Each row comes from the steps of one walk. Every step used is in the known rows, and no mark comes twice. Write the walk behind each row, first mark first.
In the rows, 100 means zero.
Known rows
tidi/pekal/gezele: 98	103	73	95	102	112	97	103	102	97	99	103	103	112	102	97	97	110	86	102	99	99	86	110	105	102	101	99	100	100	108	88	97	99	94	97	107	99	104	106	97	96
fogib/fufas: 102	102	110	102	104	98	104	97	95	99	99	95	92	103	107	103	104	95	98	93	100	98	100	103	96	98	97	98	105	98	97	107	98	99	99	99	100	102	99	100	101	100
bobof/tidi: 102	102	74	98	100	101	95	97	97	100	98	102	101	107	106	98	96	102	99	103	100	103	97	104	100	99	103	102	101	104	102	97	98	104	98	101	103	98	103	99	96	96
pekal/tidi: 100	101	78	98	103	101	98	97	99	99	98	104	103	102	103	96	98	101	93	104	102	102	92	103	99	104	99	101	101	104	100	94	99	102	99	102	103	98	101	100	93	93
tidi/bobof/ganalib/pekal: 97	98	79	94	100	114	104	102	95	98	102	109	101	116	92	101	92	105	87	102	104	106	95	107	108	99	89	99	89	96	100	89	100	106	97	96	107	101	102	86	95	92
fuzu/vororez/fogib/fufas/netel: 105	115	111	102	101	101	105	102	104	100	101	92	84	98	119	97	102	93	104	90	97	109	91	105	92	92	103	92	104	104	128	112	97	96	97	101	98	103	101	128	114	100
fogib/fufas/netel/vororez: 100	109	105	102	101	100	107	106	103	98	98	96	88	104	108	104	107	92	99	90	99	109	98	107	90	88	97	90	93	94	108	103	95	99	95	101	98	104	102	122	104	99
gezele/bobof/ganalib: 98	98	75	98	103	100	98	96	98	89	100	104	105	99	107	96	95	106	94	98	102	96	101	102	103	97	99	105	98	101	95	87	96	104	95	104	107	98	102	99	99	99
kipu/gezele: 98	101	98	101	99	98	101	105	96	99	100	95	99	87	100	99	99	109	102	98	103	99	103	98	98	96	100	101	98	98	93	97	100	100	100	102	99	102	103	109	95	94
mafep/bobof/ganalib/pekal: 96	101	83	98	99	105	100	99	98	95	98	105	101	114	103	102	92	111	90	106	107	113	93	104	109	102	101	103	92	97	96	91	102	102	100	95	105	100	100	96	93	98
netel/vororez/fuzu: 101	105	90	97	98	108	101	121	108	101	97	97	98	105	105	105	106	104	103	99	100	105	97	107	95	94	101	98	100	98	109	95	101	97	99	105	99	100	99	112	100	99
tidi/bobof/mafep: 100	102	78	91	96	103	100	100	105	100	101	97	98	120	96	97	101	103	93	100	101	98	92	108	102	97	100	96	98	94	103	87	98	100	96	100	106	99	100	99	98	93
mafep/bobof/tidi/pekal/ganalib: 100	103	48	96	101	107	90	94	94	96	93	106	104	129	112	100	89	114	87	113	104	104	83	112	109	99	105	103	95	103	100	77	96	99	94	98	111	97	102	97	88	88
fufas/netel/vororez/teno: 103	110	98	101	93	103	107	114	109	103	97	100	98	105	104	102	107	103	103	95	98	116	97	104	95	90	103	93	85	96	115	90	97	100	96	107	98	101	104	128	104	94
mafep/bobof/tidi: 103	106	63	97	98	98	90	95	99	99	96	101	99	115	111	97	95	110	93	107	103	110	90	107	102	103	110	105	101	105	102	93	99	101	98	99	103	97	103	109	95	96
gezele/bobof/tidi/pekal/ganalib/netel: 100	102	42	96	104	111	94	90	99	92	95	112	103	128	115	95	90	114	87	114	101	91	86	118	104	93	100	104	96	105	94	64	95	103	90	106	117	100	106	93	95	82
fuzu/ganalib: 102	104	92	95	99	103	98	103	106	102	102	103	98	97	98	92	103	95	105	95	99	105	100	98	102	102	104	97	103	96	104	100	101	98	99	100	97	100	102	106	102	104
netel/fufas: 98	100	97	102	100	104	100	111	104	97	102	102	101	104	97	107	102	97	100	99	100	105	102	107	97	96	101	96	106	98	101	97	100	98	98	103	100	101	100	107	99	105
pekal/ganalib: 97	96	93	104	101	101	101	98	95	97	97	103	105	103	105	102	97	102	98	105	102	93	98	99	104	94	95	100	97	101	96	92	99	97	101	102	103	100	100	91	94	95
tidi/bobof/ganalib: 99	97	76	95	102	105	99	99	95	95	101	104	103	115	98	101	94	103	90	98	102	101	98	104	105	97	92	101	96	100	102	89	96	104	96	98	106	99	102	96	98	94
mafep/bobof: 101	103	89	98	98	97	95	99	103	100	97	99	98	108	104	99	99	108	96	103	102	107	94	103	102	104	108	103	100	100	98	96	101	98	99	98	100	99	100	110	97	100
tidi/pekal: 100	101	91	96	102	108	99	100	101	100	99	103	100	112	99	101	98	103	96	104	99	101	94	106	103	102	100	98	96	97	103	91	98	101	96	98	105	100	100	102	99	97
fuzu/ganalib/fogib/fufas/netel/vororez: 104	115	92	100	104	103	106	109	109	98	100	98	83	104	108	92	110	83	105	92	93	109	97	109	93	86	107	88	93	95	109	104	99	95	94	103	96	105	104	128	107	105
pekal/ganalib/kipu/gezele: 93	100	81	108	99	110	100	109	86	98	98	102	102	82	103	104	91	108	97	97	105	91	100	97	102	91	92	105	87	99	92	84	102	95	107	104	102	105	102	87	88	86
ganalib/kipu/gezele/bobof/tidi: 98	108	45	100	98	111	93	107	90	97	100	102	97	85	108	93	91	111	94	98	105	99	96	106	97	96	102	109	90	101	97	80	99	103	100	107	107	102	107	98	92	86
ganalib/pekal: 98	101	103	98	99	108	106	103	99	102	101	104	97	103	94	100	99	101	97	103	102	106	96	103	103	103	97	98	93	96	98	100	103	101	101	98	102	102	101	92	97	99
pekal/gezele/bobof/tidi: 100	106	40	95	100	107	91	100	99	92	98	106	102	104	111	88	95	111	85	102	102	99	86	113	100	99	107	106	105	108	104	85	95	104	92	104	109	96	110	107	95	94
vororez/fogib: 101	105	100	100	99	100	97	104	105	103	101	98	99	98	106	97	102	98	101	103	98	100	99	104	97	99	103	99	107	102	112	106	100	99	100	103	99	100	99	104	100	100
fufas/fogib: 100	103	100	99	101	93	97	109	104	97	101	98	97	100	104	97	101	98	97	103	100	101	103	100	98	97	102	99	98	99	110	107	99	96	99	100	101	100	101	101	105	101
fogib/fufas/netel/vororez/fuzu: 102	112	103	98	101	105	106	117	107	98	98	96	87	106	112	108	110	95	102	88	99	111	93	113	88	85	96	93	99	96	114	104	98	95	95	103	96	104	100	127	106	99
fogib/fufas/netel: 102	106	113	101	103	97	105	98	98	97	100	98	88	101	108	103	104	92	98	90	99	106	97	105	93	92	96	94	99	99	105	109	97	98	96	98	98	104	100	113	107	99
pekal/gezele/bobof: 99	104	64	97	100	105	96	104	103	93	99	104	101	98	107	90	99	110	87	99	101	97	89	109	101	100	104	104	105	103	103	87	98	101	92	103	106	98	107	109	98	99
bobof/ganalib: 97	96	90	101	103	100	100	96	96	92	100	102	106	103	104	103	95	102	97	99	102	98	104	97	103	95	96	102	98	100	97	95	98	102	100	99	103	99	99	94	98	100
gezele/bobof/ganalib/fogib/fufas: 102	102	77	104	110	98	103	95	92	88	99	97	94	107	116	95	99	97	92	97	98	89	101	108	100	91	101	105	100	106	90	94	96	101	92	104	108	100	101	99	103	102
pekal/tidi/bobof/ganalib: 99	98	53	94	104	106	97	97	95	93	98	107	106	116	101	97	92	105	84	103	103	102	91	107	104	101	91	102	96	104	102	84	95	105	95	99	109	97	103	96	90	87
fufas/fuzu/vororez/fogib: 103	111	102	98	100	106	99	111	110	101	101	90	91	102	113	97	98	96	109	103	97	107	92	104	95	93	105	99	108	108	128	109	101	98	98	105	101	101	98	114	107	104
tidi/pekal/mafep/bobof/ganalib: 97	101	59	92	100	101	91	101	103	89	96	100	104	128	113	101	94	116	83	103	105	102	85	108	109	99	104	98	95	96	90	77	95	99	94	95	111	99	96	95	90	93
gezele/bobof/tidi/pekal: 102	106	50	93	103	110	92	96	99	97	99	107	100	117	106	92	94	108	91	106	100	102	89	114	102	102	105	103	96	102	104	79	94	106	89	103	112	97	105	101	98	91
kipu/gezele/bobof/ganalib: 96	100	73	99	101	99	99	101	94	89	100	98	104	86	107	96	94	115	96	96	106	96	104	100	101	92	98	107	95	100	89	84	97	103	95	105	107	100	105	106	95	93

Write each row's walk
102	104	66	95	102	109	95	97	98	100	98	104	101	119	104	99	94	105	94	107	99	103	91	109	104	101	102	100	98	101	106	88	96	104	95	99	107	98	102	98	95	93 | bobof/tidi/pekal
99	105	81	94	94	101	97	108	105	99	97	102	95	115	105	97	100	112	87	104	106	109	84	109	105	104	106	97	94	94	89	91	103	98	99	96	104	101	98	92	90	94 | ganalib/pekal/mafep/bobof
100	106	57	97	100	101	95	102	94	96	99	100	99	91	108	90	96	114	96	101	104	100	97	106	97	96	105	107	98	103	94	85	97	105	94	107	106	99	108	110	93	89 | kipu/gezele/bobof/tidi
103	107	93	104	109	103	106	100	95	89	98	87	87	112	119	102	96	92	104	98	96	98	95	104	98	84	100	101	103	111	108	105	99	98	96	103	106	103	97	103	108	109 | bobof/ganalib/fogib/fufas/fuzu/vororez
102	109	101	103	103	100	105	112	105	103	99	91	92	105	115	102	107	94	100	95	98	102	101	111	92	93	101	92	104	96	112	107	96	98	99	104	100	102	100	111	98	98 | netel/vororez/fogib/fufas
100	106	48	94	102	115	92	100	98	95	97	106	104	120	108	95	93	112	84	105	100	103	82	114	105	100	104	101	103	103	108	84	95	103	93	98	110	97	107	103	93	93 | bobof/tidi/pekal/gezele
104	110	98	102	95	111	106	122	111	99	99	93	94	112	106	109	102	101	110	96	96	118	94	106	95	89	106	96	106	105	122	93	100	96	97	110	101	101	99	121	107	107 | netel/fufas/fuzu/vororez/teno
97	100	68	96	98	93	92	102	103	89	95	98	104	115	113	100	96	113	88	100	106	101	92	103	105	96	104	100	99	99	87	86	97	98	98	98	106	99	95	96	91	95 | pekal/mafep/bobof/ganalib
101	111	86	94	100	107	99	114	121	99	99	100	92	117	103	100	106	96	109	103	96	108	98	109	93	87	104	93	103	98	107	91	102	100	97	105	101	106	101	113	100	102 | fufas/fuzu/ganalib/netel/vororez
99	113	62	94	96	118	95	126	104	100	103	104	91	78	103	91	101	108	104	87	102	105	92	104	97	97	103	105	99	97	104	85	105	93	101	108	100	104	105	108	99	93 | vororez/fuzu/ganalib/kipu/gezele/bobof
101	111	100	100	99	110	99	121	114	98	104	92	92	106	109	105	101	94	108	104	97	112	94	111	92	89	106	94	116	106	129	106	100	95	97	107	101	102	97	119	106	110 | netel/fufas/fuzu/vororez/fogib
103	102	63	92	102	107	97	99	99	101	98	105	100	114	96	94	96	104	86	104	101	104	88	110	100	105	96	100	98	103	105	88	97	103	95	100	106	98	103	102	93	87 | pekal/tidi/bobof
94	103	68	104	98	105	94	105	91	93	98	98	101	90	107	105	88	117	93	97	109	104	99	99	104	96	101	109	89	99	93	83	101	98	105	98	103	103	102	101	90	90 | mafep/bobof/ganalib/kipu/gezele
104	107	108	102	104	98	103	103	101	102	101	94	91	103	114	101	105	93	99	94	98	99	99	107	94	98	101	97	111	101	108	114	98	97	99	101	100	102	98	104	102	99 | vororez/fogib/fufas
101	104	49	97	102	106	90	89	100	94	92	108	102	137	116	101	89	119	87	119	103	99	83	117	107	96	105	103	97	105	96	68	98	100	94	99	113	100	103	100	91	82 | mafep/bobof/tidi/pekal/ganalib/netel
98	109	94	93	100	118	101	124	115	98	106	106	91	111	90	104	103	90	105	100	99	121	95	110	97	93	100	91	107	92	107	103	105	98	97	101	99	105	99	101	98	111 | netel/fufas/fuzu/ganalib/pekal
98	101	97	103	100	104	101	104	109	96	101	104	99	111	101	109	102	101	100	104	99	101	102	112	95	93	101	96	110	100	97	89	101	98	98	103	102	104	100	106	102	100 | ganalib/netel/fufas
93	100	78	105	100	109	99	108	87	93	100	100	103	82	103	105	90	109	97	93	106	97	105	96	101	92	93	106	88	98	94	87	101	100	106	101	103	104	101	90	92	91 | bobof/ganalib/kipu/gezele
109	112	108	103	100	104	110	110	103	102	96	87	86	112	116	104	103	100	108	89	97	112	92	103	95	92	102	98	105	106	118	103	98	98	97	108	102	102	99	114	108	102 | fogib/fufas/fuzu/vororez/teno
94	100	65	94	99	106	101	107	101	89	100	106	101	109	107	94	95	109	84	100	106	98	91	108	106	96	96	99	91	95	86	82	98	104	95	102	112	100	99	81	93	93 | gezele/bobof/ganalib/pekal/mafep
98	104	100	100	101	106	99	112	114	94	101	100	94	117	101	113	103	97	103	108	98	105	99	115	90	85	100	96	114	102	102	94	102	98	96	104	102	106	97	105	102	105 | ganalib/netel/fufas/fuzu
98	101	67	102	105	98	100	102	92	88	100	96	101	89	109	90	95	110	97	102	101	90	103	103	102	89	103	108	92	105	88	84	99	101	93	108	108	100	105	107	98	97 | kipu/gezele/bobof/ganalib/fogib
100	103	54	95	103	101	92	100	102	88	95	99	101	131	114	96	95	112	84	109	100	96	85	112	110	95	110	99	92	101	88	78	98	97	93	97	111	99	95	98	93	96 | tidi/pekal/mafep/bobof/ganalib/fogib
103	113	105	100	104	102	102	118	110	100	100	87	87	110	115	107	108	90	103	97	97	105	99	114	87	87	99	93	108	100	117	113	97	97	97	106	101	104	96	110	97	102 | netel/vororez/fogib/fufas/fuzu
99	107	99	100	100	110	101	115	109	95	102	93	93	107	103	108	98	96	107	101	99	111	95	106	94	90	103	95	109	104	118	99	101	97	96	105	102	102	98	115	106	111 | netel/fufas/fuzu/vororez
100	109	72	89	94	105	96	113	112	101	99	105	93	115	102	89	103	107	92	99	104	114	83	106	107	106	110	93	96	90	92	91	104	96	98	96	102	102	99	100	92	98 | fuzu/ganalib/pekal/mafep/bobof
103	104	63	103	110	108	99	93	87	94	94	103	96	128	118	98	95	97	90	108	97	89	88	115	105	90	100	99	96	106	94	89	96	97	93	101	111	100	101	91	94	91 | bobof/tidi/pekal/ganalib/fogib/fufas
100	107	97	102	100	110	102	111	115	94	101	96	91	116	107	110	98	100	107	105	98	108	94	112	92	86	104	95	112	106	114	91	102	98	96	106	103	105	99	116	108	105 | ganalib/netel/fufas/fuzu/vororez
102	108	94	93	101	104	96	105	117	98	101	101	91	111	102	98	104	96	108	103	96	106	96	106	95	91	102	98	109	101	103	97	104	99	97	102	100	106	99	108	103	103 | fufas/fuzu/ganalib/netel
100	103	54	90	99	105	98	99	105	99	97	101	101	121	100	92	98	104	87	104	102	100	84	112	102	101	99	98	98	98	103	81	97	101	95	101	109	96	101	99	90	85 | pekal/tidi/bobof/mafep
99	102	44	96	104	111	93	94	94	94	96	109	105	120	111	94	90	110	88	109	102	94	87	112	106	96	100	102	94	103	98	73	94	102	90	104	115	97	105	92	92	86 | gezele/bobof/tidi/pekal/ganalib
105	110	105	104	102	101	106	103	100	102	100	90	88	99	119	97	101	95	104	93	98	101	95	104	96	98	104	96	110	104	122	110	98	97	99	103	101	101	100	113	108	101 | fuzu/vororez/fogib/fufas
96	98	68	90	98	111	102	109	99	94	100	106	101	123	99	98	95	107	81	100	105	103	89	110	108	97	90	94	89	94	91	83	98	103	97	97	110	101	99	80	91	89 | tidi/bobof/ganalib/pekal/mafep
95	107	59	91	96	112	101	104	107	94	100	103	100	108	103	88	98	112	85	102	104	100	81	115	105	98	105	100	98	94	98	81	101	101	93	103	110	99	105	97	94	96 | ganalib/pekal/gezele/bobof/mafep
104	102	54	99	112	104	102	95	90	91	97	100	95	123	110	95	96	96	82	100	99	96	91	114	102	96	94	101	98	108	97	91	96	102	93	100	110	99	102	94	94	91 | pekal/tidi/bobof/ganalib/fogib/fufas
96	103	82	97	99	113	103	107	100	99	100	106	100	103	98	95	97	108	87	102	103	105	87	108	105	102	99	100	98	98	102	97	102	101	99	97	103	101	105	97	95	98 | ganalib/pekal/gezele
97	102	60	96	102	106	97	95	98	93	95	108	104	116	106	98	90	112	83	109	108	113	85	108	109	106	100	104	92	101	96	85	101	104	99	96	108	98	102	97	87	90 | mafep/bobof/ganalib/pekal/tidi
94	99	84	107	100	112	99	105	91	99	98	106	102	97	103	105	92	98	95	100	103	93	97	99	103	94	92	102	89	100	98	88	102	96	107	101	103	102	99	79	93	91 | pekal/ganalib/kipu
103	113	93	96	104	105	104	113	116	98	99	95	84	118	111	103	109	92	108	94	96	107	98	112	89	85	101	91	107	95	104	98	100	99	96	104	101	108	100	116	102	102 | fogib/fufas/fuzu/ganalib/netel/vororez
104	107	91	91	99	109	97	115	111	102	102	103	95	100	101	96	107	98	107	93	98	108	94	101	99	99	103	100	109	98	109	102	104	93	99	101	96	100	99	111	104	104 | vororez/fuzu/ganalib
101	107	49	92	101	108	93	101	95	96	99	102	99	104	106	90	93	118	93	104	103	100	92	112	101	98	105	105	95	100	97	76	94	106	90	105	112	99	108	110	93	86 | kipu/gezele/bobof/tidi/pekal
106	113	84	96	96	108	104	120	124	103	96	98	94	119	105	100	109	102	111	99	94	115	98	109	94	86	106	94	100	99	110	84	101	99	97	110	101	104	102	121	102	98 | fufas/fuzu/ganalib/netel/vororez/teno
98	107	97	99	98	102	103	109	107	98	99	100	96	100	101	101	104	96	101	99	99	110	99	105	94	90	101	92	88	95	111	97	97	100	96	102	98	102	104	122	103	98 | fufas/netel/vororez
104	114	93	99	102	103	104	110	117	103	99	98	88	111	116	96	111	93	105	95	96	104	100	113	91	91	105	90	109	94	112	99	99	97	98	106	100	105	102	121	102	97 | fuzu/ganalib/netel/vororez/fogib/fufas
103	111	113	100	103	98	102	100	103	100	102	97	87	98	114	100	106	91	99	92	97	107	96	109	90	92	98	93	105	100	115	115	97	96	96	101	97	104	99	119	107	98 | vororez/fogib/fufas/netel
99	103	84	98	99	98	100	104	98	96	101	97	98	83	102	92	99	113	98	98	103	98	100	102	98	97	102	104	96	99	93	89	99	102	95	106	104	101	105	113	97	93 | kipu/gezele/bobof
